What can hang from each mark
pakem: reger vifo
sodi: goru pakem zizo
vavopa: vifo
reger: farop pakem
farop: reger
ramak: dazikav nava
vifo: pakem vavopa
dazikav: pakem
zizo: kipi sodi
kipi: zizo

Each row was made from one small tree. The marks that hang from a mark follow it in brackets, in alphabetical order. Every link used is in the known rows. Write each row's tree.
In the rows, 128 means zero.
Known rows
pakem{reger}: [143 157 133 125 112 107 136 101 123 132 136 129 118  99 142 128 143 147
 109 156 113 142 110 127]
vavopa{vifo{pakem}}: [130 134 130 107 118  88 115 172 162 155 140 130 142 141 131 109 157 166
 147 120 122 143 100 108]
ramak{nava}: [119 128 105 109 135 148 149 130 119 127 131 130 129 123 147 134 124 129
 132 133 146 132  75 129]
kipi{zizo{sodi{goru pakem{reger vifo}}}}: [165 137 135 135 100  58 104  92  91 109 155 100 122 132  95 112 151  84
  98 216  95 157 117 119]
zizo{kipi sodi{pakem}}: [127 155  94  85 104 105  80 133 145 112 123  87 119 152 127  86 167  61
 105 152 106 138 127 110]
kipi{zizo{sodi{goru pakem}}}: [150 115 122 130 109  90  96  98  99 110 149  99 126 150  74 121 133  67
 102 197 117 142 112 119]
farop{reger{pakem}}: [141 108 129 106 118  76 122 118 130 135 171 121 133 156 117 151 154 109
 114 126 109 156 115 131]
dazikav{pakem{reger{farop} vifo{vavopa}}}: [130 187 122 145  92  51 121 107 107 124 176 154 109  84 151 104 181 101
 107 150  88 176 156 133]
vavopa{vifo}: [132 137 127 104 139 101 119 158 141 130 122 115 136 127 140 137 149 151
 147 117 127 123  97 123]
vavopa{vifo{pakem{reger}}}: [140 151 136 103 107  77 121 155 159 159 145 130 134 121 142 108 166 179
 135 140 113 152  85 110]
farop{reger}: [146 110 130 114 119  82 132 105 133 137 150 109 143 150 124 146 139 149
 120 133 124 143 117 134]
zizo{kipi sodi{pakem{reger vifo{vavopa}}}}: [150 193 124  90  71  61  82 110 127 104 132 106 113 110 148  57 191  84
 104 179  79 159 147 112]
pakem{reger{farop}}: [155 149 117 117 108 112 126 112 127 130 148 129  98  90 142 130 171 115
 109 151 105 164 113 151]
kipi{zizo{sodi{goru}}}: [140 106 118 123 130 100 110  98  98 112 140  88 123 147  86 131 122 101
 109 191 114 139 123 132]
vavopa{vifo{pakem{reger{farop}}}}: [145 145 124  97 104  78 115 160 162 159 151 132 124 117 143 109 183 158
 134 134 108 165  89 124]
dazikav{pakem{vifo{vavopa}}}: [108 169 129 152 110  63 122 121 109 121 159 151 133 115 141 102 148 112
 122 130 104 147 172 115]
vifo{pakem vavopa}: [120 140 166 129  67 113 115 118 141 153 153 174 128 106 110  63 149 150
 136 134 129 165 154 111]
kipi{zizo}: [144 121 119 130 127 127 134 105 114 127 157 127 145 146  96 140 121 125
 136 169 124 144 133 137]
dazikav{pakem}: [ 97 150  93 144 132 102 125 129 126 137 153 128 132 142 125 136 131 100
 112 118 125 125 128 118]
kipi{zizo{sodi}}: [141 117 111 107 132 103 107 102 113 125 149  98 136 149  97 136 113 110
 125 180 104 147 133 141]
pakem{vifo{vavopa}}: [142 155 173 139  98  80 127 119 109 109 137 155 128  94 146  84 149 144
 142 143 106 152 180 126]
kipi{zizo{sodi{pakem}}}: [149 128 115 113 113  96  92 104 112 126 156 107 139 150  90 126 130  77
 118 185 107 148 120 126]
sodi{goru pakem{reger vifo{vavopa}} zizo}: [176 157 190 183  56  25 120  66  61  90 153 147  74  68 119  58 193  60
 117 198 129 144  97  98]
ramak{dazikav{pakem{vifo}} nava}: [107 144  67 109 164 106 150 121 121 122 151 136 124 118 159 124 143 102
 117 130 116 138  35 114]

Write each row's tree
[170 176 162 128  76  64 124 103 106 111 155 158  99  55 160  87 193 130
 123 163  81 188 164 149]
pakem{reger{farop} vifo{vavopa}}
[140 175  95  84  95  93  84 113 140 113 128  87 113 131 137  86 176  71
  94 172  95 143 113 113]
zizo{kipi sodi{pakem{reger}}}
[149 170 118 112  85  57  91 115 119  93 124  79  99 129 133  69 194  69
  76 191  94 141 125 105]
zizo{kipi sodi{goru pakem{reger vifo}}}
[160 147 167 167  61  55 114  89  84  76 148 134  82 104 110  41 205  42
 129 177 140 135 123  97]
sodi{goru pakem{vifo{vavopa}} zizo{kipi}}
[ 96 136  55 102 166 133 145 110 126 128 149 133 118 117 145 136 136  90
 111 123 135 133  16 118]
ramak{dazikav{pakem} nava}
[171 162 137 130 101  66 132 123 117 119 154 134 103  86 167 109 182 129
 115 163  77 177 141 148]
pakem{reger{farop} vifo}
[159 151 136 155  73  76 122  73  94  96 145 113  73 103 111  75 200  40
 105 188 145 127  65  97]
sodi{goru pakem{reger} zizo{kipi}}
[133 146 164 129 101  84 113 134 110 106 161 167 118 108 135 100 164  91
 133 132  91 164 168 122]
reger{pakem{vifo{vavopa}}}
[144 136 125 121  87 102 125 128 154 165 165 146 114 113 130  92 171 138
 112 149 104 179 115 130]
vifo{pakem{reger{farop}}}
[150 145 119 135  94 100 113 104 120 109 150 126 104 131 120  80 175  41
 143 148 139 125  93 108]
sodi{pakem zizo{kipi}}
[135 164 168 125  57  96 122  95 136 157 159 175 120  82 124  61 162 164
 122 157 116 176 139 111]
vifo{pakem{reger} vavopa}
[122 195 133 150  95  49 128 100 105 127 165 153 125  90 149 101 161 128
 107 154  93 159 155 117]
dazikav{pakem{reger vifo{vavopa}}}
[130 174 103 146 114  54 125 122 119 128 172 137 113 108 155 123 174 100
  99 147  83 167 142 134]
dazikav{pakem{reger{farop} vifo}}
[128 140 103 103  96  99  81 123 129  97 116  77 102 148 109  82 176  47
  86 166 120 125 117 105]
zizo{kipi sodi{goru pakem}}
[145 132 147 117  96  89 102 145 116 100 177 170  90  94 133 105 196  52
 130 125  85 192 169 147]
reger{farop pakem{vifo{vavopa}}}
[149 125 160 113  97  48 121 113 116 123 175 141 133 133 129 123 168 118
 122 138  97 171 148 129]
farop{reger{pakem{vifo{vavopa}}}}
[116 162  84 133 116  88 122 112 124 140 167 133 110 109 136 138 165  88
  95 137 103 156 114 137]
dazikav{pakem{reger{farop}}}
[165 149 126 117 104  64 101  95 102 121 161 111 134 133 108 112 140  93
 113 208  84 164 125 126]
kipi{zizo{sodi{pakem{reger vifo}}}}
[168 139 122 149  70  78 116  83  99  92 155 110  57  97 111  77 221  14
 103 185 139 143  69 116]
sodi{goru pakem{reger{farop}} zizo{kipi}}
[142 141 131 125  96  69  88 104 103 112 121  92  98 116 109 103 159  66
  77 180 111 133  91 105]
zizo{sodi{goru pakem{reger}}}
[142 156 158 121  52  99 116 103 138 155 167 176 105  74 121  64 184 138
 121 151 111 194 143 129]
vifo{pakem{reger{farop}} vavopa}
[131 120 131 129 108  84  81 122 108 109 115  93 102 133 100 104 147  55
  86 163 120 126 102 104]
zizo{sodi{goru pakem}}
[156 131 124 127 102  80 101  83  94 115 152  99 120 133  83 120 144  76
  92 212 107 150 102 120]
kipi{zizo{sodi{goru pakem{reger}}}}
[143 121 125 121 117  93 108 163 125 108 173 152  98 120 139 123 189  51
 125 121  80 182 154 147]
reger{farop pakem{vifo}}
[138 159 105 102  87  85  85 106 125  99 119  76  98 130 118  83 186  59
  73 182 109 136 104 106]
zizo{kipi sodi{goru pakem{reger}}}
[156 167 135 113  99  49  88 119 114 119 134 104 118 113 141  98 156  89
  99 174  78 150 119 112]
zizo{sodi{pakem{reger vifo}}}
[157 140 118 111 106  87  97  89 107 126 160 108 132 136  98 122 133  86
 108 201  98 159 111 127]
kipi{zizo{sodi{pakem{reger}}}}
[116 152  81 121 150  98 130  93 129 132 150 133 113 102 136 129 146 105
  99 136 106 138  57 118]
ramak{dazikav{pakem{reger}}}
